What can hang from each mark
leded: bala
nunu: bala
tebid: vivi
bala: leded nela rogab tebid vivi zoga
nela: bala
zoga: bala
rogab: bala
gisar: bala tebid
suras: bala

Each row was made from one small tree. The marks that hang from a mark follow it in brackets, in alphabetical order. Every link used is in the known rows. Write each row's tree.
Known rows
leded{bala{nela vivi}}: [ 2.114  1.154 -0.171  2.134  4.066 -0.018 -0.438  0.347 -0.599  1.876
 -0.413 -0.039  1.328  1.452  0.650  1.453 -1.112 -1.502  0.854 -0.317
  0.105]
suras{bala{rogab tebid vivi zoga}}: [-0.089 -2.251  0.625 -3.328  0.107 -0.606  1.054 -1.408  1.516 -0.365
 -0.757  0.365  0.478 -0.398 -0.270 -0.755 -0.485 -0.102 -1.290  0.843
 -0.826]
gisar{bala{leded}}: [-0.731  4.370 -2.056  1.726  1.842  1.395 -0.721  0.748 -2.716 -0.661
  1.712  0.918  0.456 -0.201 -0.676  1.127  0.871 -0.576  1.131  0.091
 -0.548]
nunu{bala{vivi}}: [-1.227 -2.353 -0.899  0.636  4.116  1.820 -1.352 -0.015 -1.917  1.059
  1.112 -1.115  0.157  0.863  0.333  0.870  0.286 -0.495  0.288 -1.158
 -0.309]
zoga{bala{leded nela rogab vivi}}: [ 0.879 -1.361  2.061 -0.818 -3.962  0.758 -1.034 -0.342  0.475 -0.231
 -0.399 -1.201 -0.720  1.552  1.662 -0.848 -2.467 -0.412  1.378  0.787
  0.222]
rogab{bala{leded nela tebid{vivi} zoga}}: [ 0.930  1.791  4.206 -0.813 -3.714 -1.453  1.190 -0.645  0.874  0.869
 -2.239  0.326 -2.110  0.271  0.136 -1.740 -0.025  1.613 -1.009  0.076
  0.792]
rogab{bala}: [-0.721  3.591 -3.110  1.987  4.637  3.295 -1.865  0.723 -2.251  0.251
  0.641 -0.947  2.157 -1.009 -0.247  0.472  1.398  2.182 -0.033 -0.326
 -0.031]
rogab{bala{leded vivi}}: [-0.833  2.101  3.153 -1.063 -0.351  2.109 -0.878 -0.105 -1.710  0.192
 -0.898 -0.941 -0.821  0.270  1.268  0.017 -1.118  1.046 -0.343 -0.493
 -0.255]
nunu{bala{leded nela rogab tebid}}: [-1.410 -1.608 -2.936  0.345 -5.338 -0.359 -0.911 -0.064  1.008 -0.123
  1.782  0.550  2.532  1.646  0.198 -1.502  0.563  2.054  0.614 -0.443
  0.294]
bala{nela tebid}: [ 0.640 -1.024 -5.580  2.700  3.846 -1.171 -0.293  2.329 -0.355  0.791
  1.381  0.087  0.629 -1.105  0.370  0.610  0.999  1.161 -0.720 -0.911
  0.672]
suras{bala{leded tebid vivi zoga}}: [ 0.128 -2.586  3.161 -2.868 -1.265 -0.219  1.921 -0.695  1.580  0.934
 -0.779  0.789 -3.859  0.288  0.516  0.372 -0.410 -1.937 -0.949 -0.051
  0.016]
suras{bala{leded vivi}}: [-0.466 -0.197  2.061 -0.710  1.291  2.532 -0.239  0.283 -1.421  0.306
 -0.485 -0.382  0.105 -0.053  0.786  0.861 -1.044 -0.519  0.699 -0.573
  0.215]
bala{leded tebid{vivi} zoga}: [ 0.021 -1.315  2.241 -1.008  0.129 -2.842  1.917  0.189  0.373 -0.677
 -1.064  0.584 -2.599 -1.662 -0.767  0.892  0.868  0.263 -1.650 -0.313
 -0.360]
zoga{bala}: [ 0.006 -0.666 -4.138  2.852  5.830  2.887 -1.583  1.221 -0.974  0.639
  1.513 -0.879 -0.440  0.017 -0.120  1.401  1.214 -0.008  1.120  0.519
  0.397]
gisar{tebid}: [-0.881  1.573 -4.799  1.521  6.447  0.601 -0.168  1.888 -3.113  1.285
  2.058  0.596  2.013 -3.436 -1.203  1.432  1.400 -1.346  0.461 -0.669
 -0.043]
bala{leded nela vivi zoga}: [ 2.621 -1.242  3.657 -0.833 -0.970 -0.598  1.193 -0.190 -0.398  1.228
 -1.041 -0.977 -6.685 -0.587  1.203  0.938 -0.895 -4.949 -0.849 -0.957
  0.054]
zoga{bala{rogab}}: [-0.786 -0.162 -4.135  1.409  2.804  2.419 -1.986  0.310 -0.538 -1.046
  1.350 -0.796  2.706 -0.212 -0.511  0.291  0.599  1.391  1.233  1.309
 -0.367]
zoga{bala{leded rogab}}: [-0.953  0.118 -1.658  0.604 -1.389  2.038 -1.490  0.126 -0.096 -1.430
  1.118 -0.546  1.087  0.272  0.028  0.277  0.065  0.790  1.587  1.177
 -0.333]
tebid{vivi}: [-0.397  1.185 -1.351  1.939  6.801  0.169 -1.007  1.343 -3.146 -1.184
 -0.735 -0.878  2.961 -2.852 -0.919  1.363  0.728  2.209 -0.156 -0.777
  0.049]
nela{bala{leded tebid{vivi} zoga}}: [-1.246 -0.024  3.357 -0.566 -0.098 -2.234  2.072  0.264  2.323 -1.397
 -1.035  0.675 -0.099 -0.632 -1.344  0.768  0.079 -1.100 -0.629 -0.571
  0.052]
nunu{bala}: [-1.492 -0.546 -4.583  2.875  5.086  3.030 -1.919  0.467 -2.016  0.790
  2.213 -0.619  0.887  0.163 -0.726  1.089  2.202  0.268  0.768 -1.042
 -0.064]
rogab{bala{leded nela tebid vivi}}: [-0.009  0.341  2.361 -1.222 -3.470 -0.543  0.094  0.638  0.504  1.270
 -0.765 -0.021 -1.267  1.609  2.159 -1.434 -1.560  1.901 -0.767 -0.610
  0.756]
leded{bala}: [ 0.448  2.393 -4.171  3.641  6.519  1.343 -0.913  0.709 -1.068  0.630
  1.237  0.776  3.133  0.228 -1.148  2.760  1.393 -0.324  0.971  0.001
 -0.374]
suras{bala{rogab tebid vivi}}: [-1.549 -1.404 -1.504 -2.048  1.130 -0.224 -0.305 -0.042  0.505 -1.113
 -0.254  0.399  4.810 -0.251  0.117 -0.944 -0.968  3.138 -0.379  0.452
 -0.398]

Write each row's tree
[ 1.088  2.801  0.115 -0.671 -0.888 -3.285  0.580 -1.356 -0.034 -1.107
 -1.055  1.221  2.654 -0.173 -1.624 -2.171  0.064  1.409 -0.381  1.499
 -0.595] : gisar{bala{nela rogab tebid{vivi} zoga}}
[-1.698  1.858 -1.540  0.257 -1.049  0.989 -0.334  0.994 -0.082 -0.057
  0.735  0.775  0.647  0.171  0.415 -0.001  0.924  3.453 -0.698 -0.240
  0.049] : rogab{bala{leded tebid}}
[-1.529 -1.109  3.634 -3.502 -3.780 -2.597  1.988 -0.946  3.583 -1.990
 -0.515  0.262  0.180  0.205 -0.044 -0.055 -1.516 -2.847 -1.190 -0.094
 -0.911] : nela{bala{leded rogab tebid vivi zoga}}
[ 1.041  1.517  0.515 -0.074 -3.789 -0.167  1.016 -0.416  1.517  1.664
 -0.081  0.538 -3.678  0.742  0.630 -0.925  0.824 -0.498 -1.048 -0.033
  0.564] : rogab{bala{leded nela tebid zoga}}
[ 1.155 -0.110  2.355 -1.620 -4.533 -3.650  1.395 -0.692  1.056 -1.500
 -1.650  0.441  0.011 -1.478 -0.467 -1.388 -0.379  0.796 -1.106  0.194
 -0.167] : bala{leded nela rogab tebid{vivi} zoga}
[ 0.146 -2.062  1.247 -0.764 -1.974  0.086  0.627  1.082  0.872  1.370
 -0.509  0.686 -0.304  1.308  1.644 -0.740 -1.588  0.584  0.157 -0.621
  1.159] : suras{bala{leded nela tebid vivi}}
[ 1.565 -2.369  1.344  0.275  1.452  1.128 -0.137 -1.270 -0.395  2.661
 -0.016 -1.395 -5.180  1.323  0.576  0.147  0.282 -4.103 -0.162 -0.954
  0.314] : nunu{bala{nela vivi zoga}}
[-1.795 -1.712  2.517 -2.316 -4.689 -1.923  0.600 -2.115  1.157 -1.296
 -0.441  0.645  0.845  0.364 -1.342 -1.293  0.958  1.552 -0.605  0.376
 -0.831] : nunu{bala{leded rogab tebid{vivi} zoga}}
[-0.220  0.344  0.256 -0.316 -3.571 -3.316  0.095  0.761 -0.041 -2.185
 -1.274  0.331  4.098 -1.290  0.053 -1.421 -0.884  4.010 -0.385 -0.069
  0.085] : bala{leded nela rogab tebid{vivi}}
[-1.781 -1.319  1.009 -0.900 -2.836 -1.595 -0.287  0.144  1.119 -2.234
 -0.451  0.353  3.258  0.483 -0.298 -1.054 -0.669  4.344  0.575  1.563
 -0.080] : zoga{bala{leded rogab tebid{vivi}}}
[ 1.831  0.367  4.147 -2.608 -4.306  1.234  0.596 -1.939  0.558  0.255
 -1.805 -0.509 -1.796  0.087  0.634 -1.094 -1.627 -2.698  0.365  0.330
 -0.034] : suras{bala{leded nela rogab vivi zoga}}
[ 1.348 -2.109  2.254  0.783 -1.008  1.219 -0.440  0.714  0.140  1.456
 -0.287 -1.142 -3.984  1.922  1.950  0.251 -1.867 -1.930  1.293  0.073
  1.029] : zoga{bala{leded nela vivi}}
[ 0.949 -0.703  0.180  1.440 -1.993  1.798  0.030 -1.014 -0.073  2.043
  1.066 -0.426 -5.277  1.089 -0.109  0.392  1.647 -4.047  0.723 -0.957
  0.623] : nunu{bala{leded nela zoga}}
[-0.688 -1.384  2.082 -1.630 -2.301  0.972 -0.903 -0.433  0.226 -1.177
 -0.065 -1.088 -0.245  0.960  0.964 -0.020 -1.885 -0.026  0.998  0.956
 -0.520] : zoga{bala{leded rogab vivi}}
[ 0.634 -4.007  1.254 -0.144 -2.315 -0.963  0.373  1.192  1.929  1.504
  0.155 -0.075 -3.406  2.574  2.218 -0.396 -1.754 -0.386  0.348  0.326
  1.107] : zoga{bala{leded nela tebid vivi}}
[ 0.267  1.473 -2.064 -0.365  2.415  2.735 -0.317 -1.388 -0.602 -0.732
  0.264 -0.165  1.969 -1.984 -1.482  0.133  1.449 -1.170  0.273  0.778
 -0.537] : suras{bala{rogab zoga}}
[ 0.351  1.213 -0.159 -1.081 -1.141  0.227  0.346 -0.947 -0.435 -1.583
  0.362 -0.272 -1.590 -2.338 -0.633  1.104  1.070 -2.277 -0.728  0.053
 -1.270] : bala{leded rogab zoga}
[-1.231 -0.124  0.018  0.210 -0.011 -0.992  1.815  0.496  2.991 -0.583
  1.102  0.898 -1.960 -0.255 -0.815  1.430  0.952 -3.240 -0.691 -0.770
  0.175] : nela{bala{leded tebid zoga}}
[ 1.287  2.606 -0.907  1.230  3.572  0.191 -0.920  0.620 -2.732  0.922
  0.294 -0.223 -0.004  0.725  0.495 -0.064 -1.153 -1.406  0.662 -0.093
 -0.069] : gisar{bala{nela vivi}}
[-0.023 -1.608  0.113 -0.597 -2.149 -2.094  0.023 -1.736  1.078  0.011
 -0.558  0.090  2.100  0.590 -1.150 -2.201  0.774  1.544 -0.530  0.243
 -0.047] : nunu{bala{nela rogab tebid{vivi} zoga}}
[-0.008 -0.085 -1.539  1.829  3.070 -0.289 -0.259  1.492 -0.351  0.597
 -1.090  0.417  4.213 -0.679 -0.363 -1.162 -0.039  3.795  0.476 -0.184
  1.439] : suras{bala{nela tebid{vivi}}}
[-1.595 -0.454 -3.315 -0.527 -1.699 -1.502 -0.125  0.955  0.223 -2.287
  1.330  0.764  2.758 -1.558 -0.158  0.297  0.554  2.536 -0.817 -0.088
 -0.759] : bala{leded rogab tebid}
[ 2.851  2.957 -1.986  1.730  0.759  0.223 -0.028 -1.568  0.735  0.458
 -0.054  0.473  1.275  0.325 -1.338  0.612  0.757 -2.716  0.632  0.952
 -0.636] : leded{bala{nela rogab zoga}}
[ 1.178  2.437  2.558 -0.040 -2.408 -3.192  1.576 -0.506 -0.082  0.141
 -0.876  1.496 -2.225  0.598 -0.864 -1.088  0.095 -0.715 -0.225  0.648
  0.169] : gisar{bala{leded nela tebid{vivi} zoga}}
